What can hang from each mark:
nedu: gular nomopiv
likig: nedu zovu
tomug: zovu
fadoda: nedu vemez
nomopiv: nedu zupab
suzum: nomopiv
zovu: likig nomopiv tomug
vemez: fadoda
gular: nedu zovu

Every row comes from one small tree of marks. Brackets hold a mark, then the marks that hang from it, in alphabetical order. Every link used is in the known rows. Which tree was each row made from?
Known rows:
{zovu {nomopiv {nedu gular} zupab}}: [ -0.6  -2.4 -59.4  23.5   0.6 -16.5  17.9 -23.2 -16.5  46.2  -7.6  -7.3
  -2.4 -32.5  28.1  -8.5  31.1 -36.3  21.3  21.1  -5.2 -30.2]
{nedu gular}: [-35.6 -21.6 -39.8   8.1  -3.6  -8.7  21.9  18.7  14.2  23.6 -43.1 -31.6
  -1.1 -24.2   8.0 -17.5  15.8  -5.7  23.5  13.5 -14.1  13.6]
{likig {nedu gular nomopiv} {zovu tomug}}: [-23.0  18.0 -40.0  26.2  15.5  -4.4  13.4 -15.6   4.5  -6.8 -17.6  18.6
  23.7 -55.6   5.9 -64.7  -5.8   0.3  -6.7 -10.1 -24.4 -27.6]
{vemez fadoda}: [-18.4 -39.2  11.4   8.9  20.2 -19.3  -2.8  34.9   7.1   7.2 -12.0 -26.9
 -11.0 -31.1  13.8  -6.6   5.0 -32.3  13.1  13.7   3.0  10.0]
{fadoda {nedu {gular zovu}} vemez}: [-56.2  -0.5 -44.8  -5.2  14.3 -45.1 -15.6  39.2 -13.1  16.1  -5.3 -20.6
 -17.2  -5.5   7.7  18.7  15.4   6.5  68.2  31.7 -23.8 -11.2]
{likig zovu}: [-24.2  14.4  -2.2   1.9  46.0  36.7   6.9  21.1   4.6   5.0  -2.0  18.9
  22.1  -6.9   2.6 -32.8  10.1 -46.1   5.5  16.5  -7.2 -12.3]
{likig {nedu {gular zovu} {nomopiv zupab}}}: [-37.9 -38.0 -30.6  34.6  -8.9 -13.5   7.8 -24.0  -3.0   2.1 -43.2   9.9
  -0.7 -45.5  12.0 -15.0   7.9   8.1  20.6 -24.0 -27.2 -13.2]
{nomopiv nedu zupab}: [-32.2 -37.3 -32.5  43.8   5.1 -12.0   0.2  -4.9 -18.0  20.1  20.7  -1.2
  15.6  -1.0  32.3  -1.2   6.6 -25.2  40.9 -12.1 -24.0 -20.8]
{suzum nomopiv}: [  0.4 -10.8 -13.6  -5.2  27.7   0.8  30.3   2.8 -10.3  17.6   8.5   4.3
   0.4 -45.9 -13.5 -12.6  18.2   3.0   9.3   8.8  20.7 -21.3]
{zovu likig {nomopiv nedu zupab} tomug}: [ 37.4   6.8  -3.4  40.7  -1.2 -19.0   9.1 -22.3 -20.3   2.2  33.3 -37.4
  12.9 -51.3  14.0 -43.3  42.2 -42.8  12.8  46.8  44.8 -15.4]
{likig {nedu nomopiv} {zovu tomug}}: [ -7.6  23.1  -7.3  27.9  29.6   7.6   2.7 -13.9 -11.2 -15.5  14.2  32.3
  25.8 -46.1   0.8 -55.6 -13.0  -4.8 -16.9 -12.9 -18.4 -36.2]
{zovu likig {nomopiv {nedu gular}}}: [ 34.0   2.7  -2.1   6.0  -8.7 -26.4  35.9 -30.9 -23.0  17.1 -31.4 -23.1
   7.9 -56.0  16.5 -16.6  41.9 -48.4  42.5  50.7  42.9  -8.0]
{zovu {nomopiv nedu} tomug}: [ 53.1  32.9 -24.8  25.6  12.3 -19.2  10.4 -13.6 -31.4  31.2  38.8 -22.8
   5.0 -47.2  22.3 -46.4  11.9  -9.0 -15.4  37.7  21.4 -32.4]
{gular {zovu {nomopiv nedu}}}: [ 25.1  -3.0   7.2  10.1  23.4  18.9  -0.5 -14.8 -24.4  30.0 -23.8   1.0
   2.3 -30.3  27.9 -30.0  42.6 -29.8  15.2  37.4  27.0 -16.4]
{tomug {zovu {likig {nedu gular}} {nomopiv zupab}}}: [  1.7  -1.8   2.1  32.9  13.3   8.0   9.4 -21.1   2.2 -16.3 -26.4 -28.3
   3.2 -53.2  21.5  -2.0  49.9 -22.1  12.8  69.0  -4.1 -13.0]
{nedu {gular zovu} {nomopiv zupab}}: [-46.0 -50.8 -76.2  28.0  -9.8  -3.0   5.0 -11.8  14.9  17.5 -63.3 -11.6
   0.2 -31.4  21.1 -20.2  44.4  -6.4  27.9 -22.6   2.7   5.0]
{likig {nedu {nomopiv zupab}} {zovu tomug}}: [-24.2  11.4 -19.3  39.3  28.0   9.7  -2.3 -14.1  -5.5 -16.8  19.6  32.5
  25.0 -39.2   3.2 -50.2  -8.6 -13.0 -13.5 -19.5 -26.5 -38.3]
{nedu {gular {zovu likig}} nomopiv}: [-15.9 -39.4 -40.2  11.1 -13.5  -8.9  19.3 -15.1   5.5   4.4 -80.9 -21.2
   6.8 -48.1  14.1 -25.8  44.7  -7.8  35.0  -3.6  31.6  18.0]
{gular nedu {zovu nomopiv}}: [ 20.6   0.6  -3.3  17.0  29.5  12.4 -10.3 -13.4 -33.5  22.8 -37.9   0.9
  -6.2 -18.0   9.8 -18.0  68.8 -19.3  15.1  48.1   1.2 -21.6]
{gular {zovu likig {nomopiv nedu zupab} tomug}}: [ 26.7  -9.0  14.6  30.6  13.9  16.2  -8.0 -14.7 -13.7   3.3  -4.1 -24.0
  11.8 -37.7  20.7 -55.0  60.8 -36.9  17.8  46.6  51.3  -4.4]
{nedu {gular zovu} nomopiv}: [-20.9 -34.8 -58.1  11.1  -8.3  -7.7  13.8 -12.5   5.1  17.7 -73.0 -13.5
   2.3 -40.0  19.5 -26.0  36.3   3.2  25.0 -11.9  13.7   8.5]
{likig {nedu gular} {zovu tomug}}: [-31.7  21.0 -19.4  22.8  23.6   6.7   8.4   3.3  13.8  -1.2 -12.3   7.4
  23.5 -42.8   3.1 -69.6  -5.6  -5.2  -5.9  11.0 -34.6 -22.8]
{vemez {fadoda {nedu nomopiv}}}: [-27.5 -20.8  -7.2  -2.6   9.3 -44.1  -5.4  18.1 -14.8  -4.6 -16.8 -17.8
 -17.1 -33.0  23.1   8.9  -2.4 -16.3  20.3   8.9   1.9  -5.0]
{likig {nedu nomopiv}}: [ -6.2 -16.5   8.1  26.7   3.6 -17.4  12.4 -21.8 -26.1 -10.6  -3.8  17.4
   1.3 -44.5   2.2   3.3 -19.6   7.6   6.8 -23.2 -21.7 -22.8]
{fadoda {nedu gular {nomopiv zupab}} vemez}: [-68.2  -9.7 -86.7   7.5   1.1 -67.9 -10.8  21.2 -16.1  12.1   8.0 -12.3
 -19.0  -9.6   5.6  39.5   4.6   8.6  64.2  -4.2 -32.1 -23.3]
{likig {nedu gular} {zovu nomopiv}}: [-18.2  31.3 -26.4   6.0  25.9   9.0  21.7 -19.1   0.9  19.9 -36.6  32.4
  10.6 -50.0   4.7 -43.3  10.0 -36.6   1.1  26.7 -29.2 -37.4]

Write each row's tree:
[-48.5 -41.9 -64.6  41.8 -11.3 -24.3  10.4  -7.3  -2.1  31.3 -11.8 -13.7
  14.9  -9.7  38.0 -11.9  13.1 -19.8  51.0 -11.8 -31.1 -12.0]  {nomopiv {nedu gular} zupab}
[-23.4 -35.6 -60.9  14.0   9.3 -14.0  26.6 -18.6  -5.8  34.9 -12.0   5.3
   9.4 -44.9  14.7 -26.1  36.1   1.8  39.2  -3.6   6.0 -29.1]  {suzum {nomopiv {nedu {gular zovu}} zupab}}
[-36.2 -19.5 -12.5  -0.8   6.8 -36.7 -10.0  32.4   5.8   5.1 -32.2 -38.4
 -15.2 -34.5  25.7 -21.4  14.6  -9.5  21.6  31.2   0.9   7.9]  {vemez {fadoda {nedu {gular {zovu tomug}}}}}
[ -7.0 -31.9 -41.7  19.2 -14.4 -12.5  13.5 -13.0   7.5  -0.2 -63.1 -33.5
   9.4 -54.7  14.0 -46.2  44.5   3.7  22.9  -0.5  36.8  17.6]  {nedu {gular {zovu likig tomug}} nomopiv}
[  5.7 -31.4  -3.7  48.0  10.1  -0.3 -19.5 -15.8 -24.1 -21.6 -25.5 -21.9
  11.3 -22.9   2.3 -39.8  74.0  -4.2  28.6  14.6  20.5   0.1]  {gular {nedu {nomopiv zupab}} {zovu likig tomug}}
[ 23.3  13.2 -42.3   8.3   2.1 -22.1  25.9 -21.8 -25.0  47.4 -16.7  -7.9
  -0.7 -42.4  27.0 -15.1  21.4 -27.4  17.9  32.2   6.5 -27.2]  {zovu {nomopiv {nedu gular}}}
[  1.9 -28.1  36.9  36.9  11.1  18.6 -12.4  -4.7  -4.9 -26.5 -11.4 -18.3
  13.2 -41.5   4.3 -50.2  39.2 -10.7  15.1  18.4  33.5   8.7]  {gular {zovu {likig {nedu {nomopiv zupab}}} tomug}}
[  6.0  -9.9  31.7  30.9  17.9   7.7   7.5 -11.9  -7.7 -35.6 -19.7 -23.6
  14.5 -47.4  18.7   1.5  23.9  -0.3  16.6  45.9  -0.8  -2.4]  {tomug {zovu {likig {nedu nomopiv}}}}
[-36.4 -45.4 -46.4  46.2 -11.1 -17.2   2.2  -8.4   1.6  19.7 -19.5 -24.2
  20.1 -17.4  37.6 -38.3  33.9 -19.8  52.6   3.0  -6.3  -2.7]  {nomopiv {nedu {gular {zovu likig tomug}}} zupab}
[-15.2 -28.8 -42.8  16.6  17.0 -15.3  26.1 -15.1 -18.0  27.6  19.6  11.7
   9.8 -40.4   8.6  -9.8  19.4  -2.4  30.3  -8.2   3.9 -35.7]  {suzum {nomopiv nedu zupab}}
[ 19.9   3.4  21.1   7.9  -3.9 -16.7  33.1 -27.7 -13.3  -0.7 -32.4 -14.8
  -5.2 -67.8  -5.4 -10.5  33.9 -41.7  21.4  49.8  27.4  -8.3]  {zovu {likig {nedu gular}} nomopiv}
[-42.5 -22.2 -24.5  -1.9   7.2 -33.3  -7.6  20.8   4.9  13.2 -38.3 -26.5
 -23.0 -32.0  28.2  -4.5  25.1 -29.1  26.9  34.3  -0.7  -1.3]  {vemez {fadoda {nedu {gular {zovu {nomopiv zupab}}}}}}
[ 24.3   6.8  19.6  41.8   2.2  -7.8   8.4 -19.0 -11.2 -16.8  31.5 -28.3
   0.0 -63.2  -6.1 -38.0  33.2 -33.2  -7.0  45.4  30.4 -16.6]  {zovu {likig nedu} {nomopiv zupab} tomug}
[  3.2 -25.0 -13.8  26.7  20.0   1.3 -13.3 -15.8 -34.6   3.3 -45.9   5.7
   3.3 -12.8   9.1 -14.4  55.1   3.4  25.3   3.2  -4.2 -12.4]  {gular {nedu nomopiv} zovu}
[ 17.5  -7.9  31.9  32.2  15.5  22.2 -10.1 -12.1  -7.4  -8.3  -6.8 -16.2
   2.8 -48.4   6.8 -52.0  55.8 -31.2   5.7  44.4  39.6  -4.1]  {gular {zovu {likig nedu} {nomopiv zupab} tomug}}
[-42.0   0.7 -68.6   1.6   6.6 -58.8 -15.3  21.8 -18.4   9.0  -2.1 -18.0
 -14.8 -20.1   9.7   9.8  13.3  20.8  54.9   9.1 -11.0 -17.4]  {fadoda {nedu {gular {zovu tomug}} nomopiv} vemez}
[-42.4   0.8 -28.6   7.1  -0.9 -23.8  -0.2  -2.4 -28.6 -11.0   5.2   3.4
  -7.6  -8.3  15.4  25.2   0.2   0.4  23.9  -5.6  -9.1 -22.2]  {fadoda {nedu {nomopiv zupab}}}
[-51.3 -32.0 -38.3   3.2  -1.9 -48.7  -1.9  18.1   2.8   3.5 -34.2 -25.9
 -19.1 -33.3  26.4   6.0   8.8 -16.7  29.4   4.3  -7.3  -1.0]  {vemez {fadoda {nedu gular {nomopiv zupab}}}}
[ 52.5  18.5  -9.3  21.0  -9.4 -31.4  24.9 -22.7 -18.2   8.7   2.5 -48.0
  13.9 -66.5  14.6 -55.7  38.4 -28.6  15.5  58.4  53.5  -7.3]  {zovu likig {nomopiv {nedu gular}} tomug}
[-19.3  10.1  -2.6  16.2  32.1  11.0  10.6 -18.8 -14.8 -11.1  -9.7  48.9
  21.1 -38.2   3.5 -27.1 -12.2 -20.5   1.2 -17.0 -25.4 -36.6]  {likig {nedu nomopiv} zovu}
[-33.9   6.6 -39.5  -0.1  15.3 -57.6 -13.9  22.9 -37.2   0.5  33.2   0.5
 -16.2  -8.9   1.4  45.4  -9.1   9.9  51.5   1.9 -16.0 -28.1]  {fadoda {nedu nomopiv} vemez}
[-23.5  32.7 -44.4  27.1  22.2   9.7   9.2 -14.4  11.1  13.0  -5.0  15.8
  12.7 -51.6   5.4 -65.5  14.7 -28.5 -13.7  23.7 -31.0 -40.3]  {likig {nedu gular} {zovu {nomopiv zupab} tomug}}
[ -4.6  34.1 -55.3  21.6  31.1  15.3   4.6  -2.1   1.8  26.8  12.8   5.4
  23.7 -26.1  19.0 -64.5  28.4 -44.9  -3.9  30.6  -2.9 -35.3]  {likig {zovu {nomopiv {nedu gular} zupab} tomug}}
[ 18.6 -11.2  40.1  37.3  -3.0 -19.1  10.6  -8.3 -15.1 -40.9  16.3 -30.4
  15.6 -60.7 -10.0 -41.2   5.2   2.7   7.3  11.3  30.4   5.2]  {zovu {likig {nedu nomopiv}} tomug}
[ 13.4 -20.2  19.7  19.9  15.5  18.7  -0.1 -20.3 -16.8   9.1 -25.7  -8.0
   7.2 -31.5  22.9 -29.3  63.5 -52.3  36.8  41.8  43.8  -5.3]  {gular {zovu likig {nomopiv nedu zupab}}}
[-13.3 -35.5 -26.8  37.9  18.9   5.7 -17.8 -15.3 -28.3   2.9 -39.1   4.9
   2.1  -4.7  12.5  -9.0  61.7  -4.9  28.5  -2.6 -11.7 -13.0]  {gular {nedu {nomopiv zupab}} zovu}
[-35.9 -27.9 -24.2  -3.4   1.1 -43.2  -4.4  16.7  -1.6   3.9 -48.1 -23.2
 -17.5 -36.7  27.6  -4.4  14.0 -12.2  30.1  13.6   4.3   3.6]  {vemez {fadoda {nedu {gular zovu} nomopiv}}}
[-48.2 -43.6 -86.9  28.4 -15.0 -21.0  17.3  -8.3  12.3  15.5 -44.1 -16.0
  -1.3 -30.2  14.5  -3.4  23.4  -4.8  26.2 -29.6 -10.9   1.8]  {nedu gular {nomopiv zupab}}
